(in the rows, 128 means zero)
Known rows, with every way that one mark hangs from another
Q[B]: [149 146 116 132 128 129 162 117 149 139 112 136 111 111 120 140 135 149
 155 109 137 107 108 108 125 127 135 131 112  88 150 131 145  86 133 120
 119 163 117 145 153 137 105 122 117 136  92 121 114 126 132 148 133 121
 132 123 139 128  96 135 152  89]
H[K[D[F] R]]: [156 152 125 171 107 143 122 110 155 105  80 143 113 107  65  96 127 153
 163 152 143  90 156 107 142 139 199 136 101  98 170 143 162 106 142 108
 100 142  87 129 139 120  71 101 132 125 113  97  74 168 149  84 127 126
 136 141 161 143 124 138 110 122]
G[K[D] V]: [150 156 137 157  74 135 131 176 175 127 111 147 118 127 102 163  96 154
 176 118 123  71 153 126 118 108 167 119 125 111 151 114 134  82 151 129
 109 181 124 120 137  73  72  99 101  97  99 103  70 181 150  96 134 135
 128 147 178 139 105 112 109 132]
K[R[F[G H]]]: [135 124 102 131  99 122 122 140 114 147 103 118 115 153 123 130 135 131
 143 147 149 105 146 104 133 149 140 118 125  79 154 127 161  94 132  90
 112 163  94 139 138 131 101 146 143 128 114  99 104 188 133 108 144 127
 138 172 139 134 122 133 134 107]
R[F[G]]: [152 148  92 134  93 124 125 135 130 150 135  89 110 156 134 143 119 143
 145 139 143  83 141 126 139 141 113 107 131  79 143 116 159 109 130  95
 118 157 100 124 126 130  67 145 143 125  87 141 125 150 153 134 141 135
 120 175 143 141 126 139 140 111]
D[F[H[K]]]: [138 148  87 140 106 151 125 114 138 119 140 123 134 140 112 160 127 132
 192 128 141 104 140 129 140 139 182 123 110  91 178 121 144 137 129 106
 100 166  63 145 107 105  67 119 152 143 106 157  92 180 140  90 135 142
 127 155 185 122 104 169 136 121]
K[D H R]: [175 105 155 163 123  99 129 134 136 143  77 160 102 135  75  95 134 117
 159 151 155 113 163 104 112 132 201 123 143 103 148 146 147 108 156 115
 103 157 108 124 165 130 143 123 112 109 120  49 132 188 123  98 133 118
 159 142 133 155  92 119 134 105]
L[B]: [137 168 104 144 128 137 172 128 147 144 107 144 104 123 120 150 144 129
 163 111 137  99 136  98 143 139 114 133 113  88 149 111 157  77 146 125
 125 162 101 144 132 133  98 129 118 134  86 136 104 153 140 149 130 112
 113 140 134 130 108 135 149  98]
V[L]: [142 153 120 149 110 142 128 135 140 147 106 105 115 159 114 127 132 142
 141 130 128  95 144 103 153 133 138 112 112  87 135 135 129 121 132 104
 132 173 131 133 128  91 109 100 114 130  75 106 125 125 135 139 120 138
 108 127 129 137 120 166  92 100]
V[D H R]: [135 139 101 114 136 144 142 114  92 129 102 119 133 147 113 102 128 111
 128 123 156  84 153 119 111 153 181 129 134 131 160 172 125 113 131 111
 100 143 118 136 116 131 107 119 132 103 108  82  95 232 132  72 158 154
 139 169 130 138 111 125 137  91]
V[D H[F[G] K] L]: [145 161  93 170  94 214 120 136  97 108 122  81 122 197 114 125 101 125
 127 142 140  48 177 132 141 150 186  98 111 108 178 130 144 123 100  98
 114 155 108 152 111  86  58 111 136 150  99  78  85 214 156 108 155 168
  97 180 138 141 117 195  97  47]
B[G[K[D]] R[V[H[F]]]]: [160 132 151 161  80 135 130 221 148 118 101 171  95 140 118 145  90 133
 182 136 152  38 137 104 148 142 118 108 151  98 144 115 127  80 130 103
  63 168 135 153 117 108 127 142 110 109 114  82 107 243 132 130 174 155
 124 147 140 114  91 138 133  80]
G[K[D H[F]] V]: [164 141 148 163  61 133 127 188 168 116 137 153 121 154  95 177  91 145
 194 126 128  61 169 140 103 107 190 105 139 104 162  94 131  90 151 135
  98 196 110 135 129  75  79 105 118 113 119  97  90 211 144 111 136 147
 138 162 184 136  77 127 134 106]
H[K[D R]]: [143 138 138 171 119 151 132 120 153 112  61 146 114 110  67  96 137 150
 141 147 144  94 146 101 143 136 186 135  95 107 166 144 151 115 138 118
 102 141 113 124 155 120  85  97 116 122 113  89  71 167 152  88 134 124
 134 138 143 137 123 127 105 115]
F[H R[V]]: [109  98 103 106  97 118 133 129  96 151  99 154 118 160 129 142 167 124
 161 120 156 139 123 102 118 137 136 110 152  92 152 114 138  81 129 101
  96 188  99 139 130 128 124 120 144 122 133 129  90 198 108  82 144 125
 130 155 150 106 113 118 140 102]
G[V[H[K] L[F]]]: [138 192 142 122  80 165 130 177 113 131 138 114 128 151 119 184  88 124
 182 130 124  62 158 131 137 132 139 112 121 102 154  92 124  90 138 123
 111 192 105 144 118  54  93  94 125 126  89  90  93 166 151  98 117 174
 116 145 155 120 105 168 110  94]
V[D H[K] L[B] R[F]]: [122 177  88 132  94 177 141 103  75 100 125 115 102 165 111 131  94 122
 117 143 146  31 190 118 112 161 185 141 113  91 152 140 163  95 124 115
 105 162  95 154  95 121  80 112 121 136 104  47  68 223 171  77 151 159
  86 153 120 124 122 167  98  56]
V[L[B[G[K[H]] R]]]: [138 159 143 168  85 135 141 195 143 138 117 153  96 131 120 168 121 124
 159 129 127  52 157  76 160 145 118 128 130  65 141 107 141  90 143 113
 103 185 129 163 114 113 138 131  86 146  96  64 110 198 138 174 153 136
  89 119 112 131 106 163 110  64]
G[K]: [133 149  93 151 105 139 133 147 188 128 104 130 121 118 107 167 116 160
 158 115 121  91 131 120 135 126 151 119 104 108 166 126 129 122 137 126
 116 160 133 136 120  83  75 112 117 121 107 140 104 183 153 122 136 133
 125 146 154 128 113 127 125 125]
B[R[F[G H] V]]: [134 116  99 110  70 120 130 170 100 148 136 133 104 182 148 148 124 127
 167 141 154  78 123 107 128 146 129 110 156  82 132  99 138  90 131  97
  84 188 107 136 123 151 114 151 151 114 109 124 111 192 126 127 158 138
 111 137 145 104 114 141 147  97]
K[R]: [139 143 123 136 129 117 140 132 148 143  72 133 118 122  95 106 149 137
 151 136 140 113 135  91 148 140 145 123 104 103 148 146 141  95 144 110
 117 155 122 133 142 122 119 119 134 114 110 101 109 164 126 113 126 125
 143 141 127 134 116 121 130 117]
K[D H]: [177 109 145 164 124 117 133 129 137 149 107 147 108 148  93 119 127 120
 158 141 155 110 152 120 111 121 191 117 147 106 148 130 140 131 149 122
 106 161 112 123 155 124 120 121 107 115  96  90 142 172 133 112 140 124
 142 143 145 160  88 132 148 105]
F[G[K] R[V[D L]]]: [115 130  87 150  55 144 103 156 112 144  98 110 107 159 126 128 144 149
 136 130 120  72 158 111 132 149 149 101 159  91 135 117 154  45 125  93
 114 186 138 145 121 115  81 116 124 112 128  80  53 211 126  99 149 134
  92 168 121 135 158 124 102  93]
Q[K[D H R[F V]]]: [159 131 150 150 110 111 101 137 128 121  93 157  98 144  80 144 103 137
 181 159 158  76 158 126 100 129 201 115 135  63 132 119 132  71 129 104
  99 186  91 119 155 111 112  97 146  79 124  85 109 172 140  65 130 122
 127 155 159 134  96 136 120 115]
Q[B[G R] K[H] V[L]]: [122 138 200 143  92 133 126 209 117 130 133 168 129  92 103 184 138 121
 178 125 130  36 102  90 131 135 133 137 128  26 145 113  98  26 101 105
  80 223 138 171 144 109 151  86  96 133 108  67 108 160 124 164 168 126
 106  93 140 149  82 191 104  36]
R[F V]: [159 150  97 105  88 118 132 121 129 145 139 112  88 182 125 150  97 154
 168 136 155  77 129 139 119 135 114  90 136  77 105 101 141  88 136 115
 114 178 101 130 128 120  83 127 158  89  97 161 126 128 138  92 130 144
 117 144 153 105 107 145 137 124]
F[G R[V[H[K] L]]]: [106 125 119 131  84 139 110 155 102 153  92 105 117 162 121 151 156 119
 147 142 136  87 142  98 147 158 117 101 144  83 144 112 147  69 125  91
 109 171 118 133 125 112  99 120 134 136 117  90  80 200 127 101 129 140
 110 173 113 127 147 137 104  76]
F[G H[K] R[V[D]]]: [ 95  91  89 129  75 164 119 151  69 139 102 126 127 172 133 135 174 122
 138 125 149 103 134 110 127 155 154 112 157  96 172 106 156  75 113  95
  94 178  98 143 135 144  82 125 142 130 146 110  30 243 124  67 169 133
 109 183 143 123 148 131 128  82]
V[D[F[H] K] R]: [130 136  91 124  90 132 117  85  92  98 130 138 133 124 113 111 141 130
 165 130 136  87 172 115 110 147 233 144 137 101 172 153 137 111 137  84
  96 157  82 128  93 140  59 107 164 103 118 111  58 227 120  52 159 147
 123 159 165 135 116 137 124 121]
D[K[H]]: [140 124 141 137 106 113 123 120 159 128 122 148 117 116 100 180 136 123
 178 135 133 110 143 113 125 133 175 120 120  83 161 111 120 148 149 111
 109 159 119 114 124 107  86 110 144 116 104 134 134 193 135 101 135 138
 135 139 146 141  90 139 127 119]
Q[K]: [124 163 118 150 138 143 115 135 165 121  97 126 134 113  97 151 134 148
 170 120 136  95 124 112 140 128 155 127  98  84 163 128 115 105 118  99
 113 169 108 120 133  94  82  87 145 104  91 148  96 149 148 114 130 125
 113 160 154 140 115 144 110 118]
K[D[F] H R]: [187 125 142 166 109  93 114 117 139 132  99 155 107 134  72 101 123 122
 191 161 151 107 179 115 109 135 230 124 149  92 143 145 157  99 159 105
 102 162  80 131 143 131 126 128 132 113 119  54 128 185 118  94 125 125
 160 150 152 160  88 135 152 115]
F[R[V[H]]]: [123 129 111 107 107 109 137 129 127 151  87 140 111 139 114 137 148 124
 163 131 156 117 129 108 123 142 123 102 140 100 138 122 138  79 134 109
  99 172 116 127 125 120 121 117 148 116 121 120 115 190 118  88 128 138
 134 159 131 113 113 116 142 103]
K[D H R[F V]]: [186 106 145 137  91  91 122 129 115 144 103 155  81 178  87 112 101 130
 169 164 167  87 166 122  97 134 186 100 159  81 114 121 157  77 153 116
 100 178  94 132 160 136 131 130 135  84 125  65 133 175 125  72 133 130
 149 140 143 132  89 128 142 111]

Rows
[156 169 117 145  90 131 160 175 116 134 127 160  86 131 133 126 125 126
 190 118 150  44 145  90 152 153 108 128 159  74 126 107 160  32 144 113
  92 174  99 167 117 164 119 147 128 111  96 104  84 202 120 144 168 129
  96 136 128 121 105 146 158  83] : L[B[G R[V[D[F]]]]]
[154 127 139 132  58 108 123 222 150 132 139 155  89 147 126 173  89 140
 184 135 147  31 133 111 136 143 105 105 161  67 120  94 127  92 143 116
  65 186 132 154 108 124 131 151 127 106 122 104 122 235 139 135 174 155
 115 135 133 107  98 136 145  93] : B[G[K[H]] R[F V]]
[125 147 105 153  87 141 124 170 138 148  99 116 104 141 124 168 128 135
 154 133 109  67 155  95 154 154 125 115 132  79 141 110 152  46 140 110
 130 177 125 154 134 106  90 132 113 119 114  85  71 188 134 132 131 124
 110 153 120 135 137 137 107  95] : F[G[K[R[V[L[B]]]]]]
[125 108 126 152  81 144 114 199 117 150 102 139 133 152 130 171 128 122
 164 127 127  91 156 106 131 133 168 126 144 100 178 115 147  70 139 102
 106 186 108 138 147 102  91 129 106 118 124  70  46 230 132  92 153 125
 137 176 166 147 122 118 111 108] : F[G[K[D R] V] H]
[139 128  99 126  61 137 136 179  97 141 140 131 116 174 152 127 127 125
 155 135 154  69 139 110 120 134 151 123 153  95 149 115 140  94 133  94
  79 186 103 128 117 149 105 144 146 120 103  98  92 213 135 125 175 139
 109 154 154 128 118 134 147  93] : B[R[F[G[V[D]] H]]]
[139 122 146 138 108 104 119 125 156 125  97 158 115 102  87 160 143 119
 172 146 134 109 153  95 128 142 183 126 114  82 160 122 124 127 155 106
 108 157 117 117 132 110 103 109 148 111 123  97 121 202 124  88 131 135
 148 136 137 141  96 125 123 119] : D[K[H R]]
[155 143 102 130  95 158 130 126  99 148 117 104  94 200 118 111 116 144
 144 128 139  70 144 125 130 136 155  91 145  97 103 122 128  73 125 114
 130 188 130 146 135 108 103 100 135  80  92 106 100 140 120  80 141 146
  97 124 133 128 118 167 101 103] : R[V[D L]]
[138 168 120 165 116 141 161 181 165 137 111 152 102 103 122 179 119 135
 169 102 131  67 140  95 163 143  87 131 122  75 157 104 156  70 143 124
 114 157 118 163 124 115  93 137  91 135  97 122  91 196 149 158 153 122
 111 155 128 135 108 134 136  89] : L[B[G[K]]]
[157 130 137 145 106 113 133 144 140 126 104 142 124 154  85 123 141 121
 173 140 146 104 157 107 124 140 167 105 121  92 158 123 137 105 142 111
 106 161  97 150 136 120 125 119 152 138 133  98 133 201 119 137 133 141
 161 160 137 126  82 140 163  85] : K[H[F] R]
[140 167 140 138  67 146 121 154 116 127 111 127 115 157 114 130 124 141
 159 131 122  62 170 102 129 128 177 112 122  89 134 122 125  67 147 106
 123 190 128 124 128  91  87  85 134  88  91  67  65 167 128  72 136 150
 108 131 145 148 114 148  74 113] : G[V[D[K[R]] L]]
[128 127 116 133  88 116 110 120 135 126 101 138 112 119 117 161 135 132
 158 151 136 103 153 100 131 148 164 126 113  71 164 116 145 115 137  85
 109 159  99 118 124 118  71 127 159 118 114 109  98 194 135  83 140 131
 132 161 150 138 119 130 107 120] : D[K[R[F[G H]]]]
[134 151 125 170  43 142 111 175 137 118 107 125 129 151 114 130 140 154
 163 136 123  69 179 109 135 131 148 106 136  91 167 104 159  57 131  87
 105 180 108 134 114  97  66 112 129 151 115  84  66 196 135 152 134 139
 117 190 153 137 127 126 113  76] : H[F[G[K[D] V[L]] R]]
[134 136 119 160 104 133  88 129 119 124 102 144 120 126 103 140 133 138
 190 143 146  96 151 116 118 133 198 126 145  74 159 120 143  64 115  75
 102 184  72 119 133 119  78  97 150 100 112 117  70 172 131  75 132 113
 110 179 177 145 120 143 113 118] : Q[K[D[F[G H R[V]]]]]
[153 151 134 184  98 165 134 122 153  83  73 142 120 129  67  81 131 160
 153 149 146  80 163 109 144 133 188 121  84 104 179 129 157 109 129 111
  94 141  93 136 139 112  64  91 140 145 121 103  70 178 150 120 137 137
 136 161 157 124 108 141 118  91] : H[F K[D R]]
[139 136 154 132  64 103  99 146 130 132 124 131 108 136 108 180 124 124
 175 161 125  72 174 105 125 144 174 117 126  53 145  98 136 101 151  95
 112 180 105 119 124 103  87 115 150 112 115  74 107 191 134  92 127 144
 132 147 139 146 106 141  99 111] : D[K[H R[F[G[V[L]]]]]]
[137 172  98 135  93 119 171 143 144 131 123 160  90 124 126 139 129 137
 167 131 148  78 141  92 130 136 121 141 124  84 141 110 161  80 147 118
  96 172  99 140 116 158 112 141 126 140  91 116 115 171 146 164 144 119
 101 126 134 115 105 130 158  89] : L[B[R[F]]]
[137 151 139 156  89 147 116 138 130 110 110 119 133 123  93 115 133 143
 170 140 132  63 159 115 143 137 180 134 121  98 172 125 156  95 143 108
  97 152  84 120 128 122  48 103 126 121  97 108  48 179 150  91 135 138
 126 159 164 147 134 137 109 116] : H[K[D[F[G[V[R]]]]]]
[151 157 118 179 109 130 146 165 144 127 106 169  96 103 117 158 114 131
 182 120 135  71 166  94 153 149 134 141 134  73 166 114 174  55 142 110
 105 163  83 170 126 120 101 142  99 133 112  87  76 213 138 127 153 115
 119 158 147 141 103 140 136  95] : L[B[G[K[D[F[H]] R]]]]
[140 132 191 156 107 122 118 141 115 124  99 170 119 101  71 152 132 129
 167 145 129  72 133 107  94 126 214 140 118  45 142 132 121  12 106 112
 105 220 118 154 175  98 133  64  95 114 120  38  94 127 125 109 136 105
 124  96 159 160  81 173  88  59] : Q[B K[D H R] V[L]]
[134 158 166 140  92 148 137 207 129 126 108 129 137 132 118 162 128 127
 180 116 151  58 139 106 159 142  74 103 125  82 169 106 134  82 132 107
  88 161 110 144 119  92  98 122 130 140 105 110  82 217 142 125 155 160
 139 187 140 134  98 142 125  77] : B[G[V[H[F[R] K]]]]
[142 153  88 161  85 171 119 134  83 127 111  93 119 191 129 101 119 121
 126 141 144  74 187 123 130 150 176  95 145 109 160 142 150  92 102  81
 112 166 109 148 107 105  92 119 137 147 102  59 103 214 129 117 149 157
 103 192 127 148 120 168 114  47] : V[D H[F[G R]] L]
[169 131 118 163 112 113 116 111 123 129  86 156 112 126  90  87 128 133
 177 156 152 120 170 106 122 136 215 132 132 102 156 155 166  92 144  91
 105 158  73 133 143 124 112 124 132 116 111  76  97 173 120  81 132 118
 147 149 167 148 103 134 129 126] : K[D[F[H]] R]
[142 147  81 143  79 145 111 137 137 121 110 136 105 155 105 153  99 148
 175 133 120  75 162 123 123 140 200 112 127  97 142 129 139  73 133 114
 115 191 109 161 115  88  90 106 135 100 133  91  73 204 127  64 136 144
 117 139 161 116 112 148 105 118] : G[K[R[V[D[F[H]] L]]]]
[136 152 143 141  63 126 129 198 168 119 125 148 130 143  95 188 106 138
 198 123 119  62 165 119 114 125 168 108 116  97 164  96 123  69 155 137
 101 191 115 151 122  71  97 108 139 117 144  92  81 227 133 116 131 152
 151 162 168 124  83 122 140 107] : G[K[H[F] R] V]
[132 140  88 145  98 155 115 134 118 133 145 105 138 147 126 165 137 125
 184 129 134  98 141 123 148 150 168 122 125  86 185 114 154 121 124  92
 106 157  62 143 111 120  54 133 151 147 107 152  80 193 138 104 143 136
 123 177 176 138 117 169 135 112] : D[F[G H[K]]]
[148 138  90 167  83 126 113 125 165 115 105 160 115 114 100 139 113 159
 176 132 133 107 164 125 116 122 212 130 131 106 170 133 160 110 135 105
  95 169  92 132 114  99  74 115 115 131 119 106  86 203 144  90 142 126
 127 156 179 135 111 123 126 125] : G[K[D[F[H R]]]]
[116 116 101 142  74 158 118 198 101 148 117 121 140 166 140 171 128 120
 157 112 125  79 153 114 123 139 171 119 145 105 179 115 139  65 131 107
 110 189 112 151 135 101  83 130 125 112 130  78  39 252 130  82 166 134
 126 182 162 143 125 129 119 107] : F[G[K[R] V[D]] H]
[176 120 124 139 100 113 122 134 104 152  84 129  83 168 110 111  97 129
 152 168 164  82 164 120 116 149 158 103 155  90 122 133 169  59 137 100
 108 163  99 123 156 127 108 139 137  87 112  60 109 177 131  75 133 126
 142 166 140 140 113 122 123 109] : K[D R[F[G] V[H]]]
[154 116 141 130  94 117 129 160 113 145 115 124 113 185 104 141 138 116
 179 146 143  82 152 111 129 154 147  84 151  83 144 102 138  61 142 109
 110 175 100 157 143 129 122 133 160 116 141 102 114 206 106 130 132 143
 154 175 131 123  91 144 160  86] : K[H[F[G]] R[V]]
[149 154 108 134  81 134 117 154 100 149 106 101 110 169 121 125 107 127
 143 152 143  65 170 114 127 148 148 109 131  86 137 135 154  69 136  96
 117 172 110 137 131 115 101 133 141 108 102  57  99 186 138  94 137 143
 125 170 129 143 123 141 112  97] : K[R[F[G[V[D H L]]]]]
[126 153 111 146  66 140 134 150 105 132 112 116 110 168 128 130 159 139
 160 133 132  78 162  97 146 151 109  93 140  73 146  92 165  38 125  86
 116 180  97 155 118 132  87 124 149 153 120 118  81 175 116 164 128 134
 104 184 129 118 123 145 136  62] : H[F[G R[V[L[B]]]]]
[115 114 102 110  99 116 123 131  90 141 125 109 134 154 134 135 147 126
 136 132 147  92 144 105 127 155 133 130 135  87 157 135 150 112 134  85
 104 163  93 131 117 147  91 142 140 129 110 121  85 197 137 116 146 139
 131 177 142 129 131 126 136 102] : V[R[F[G H]]]
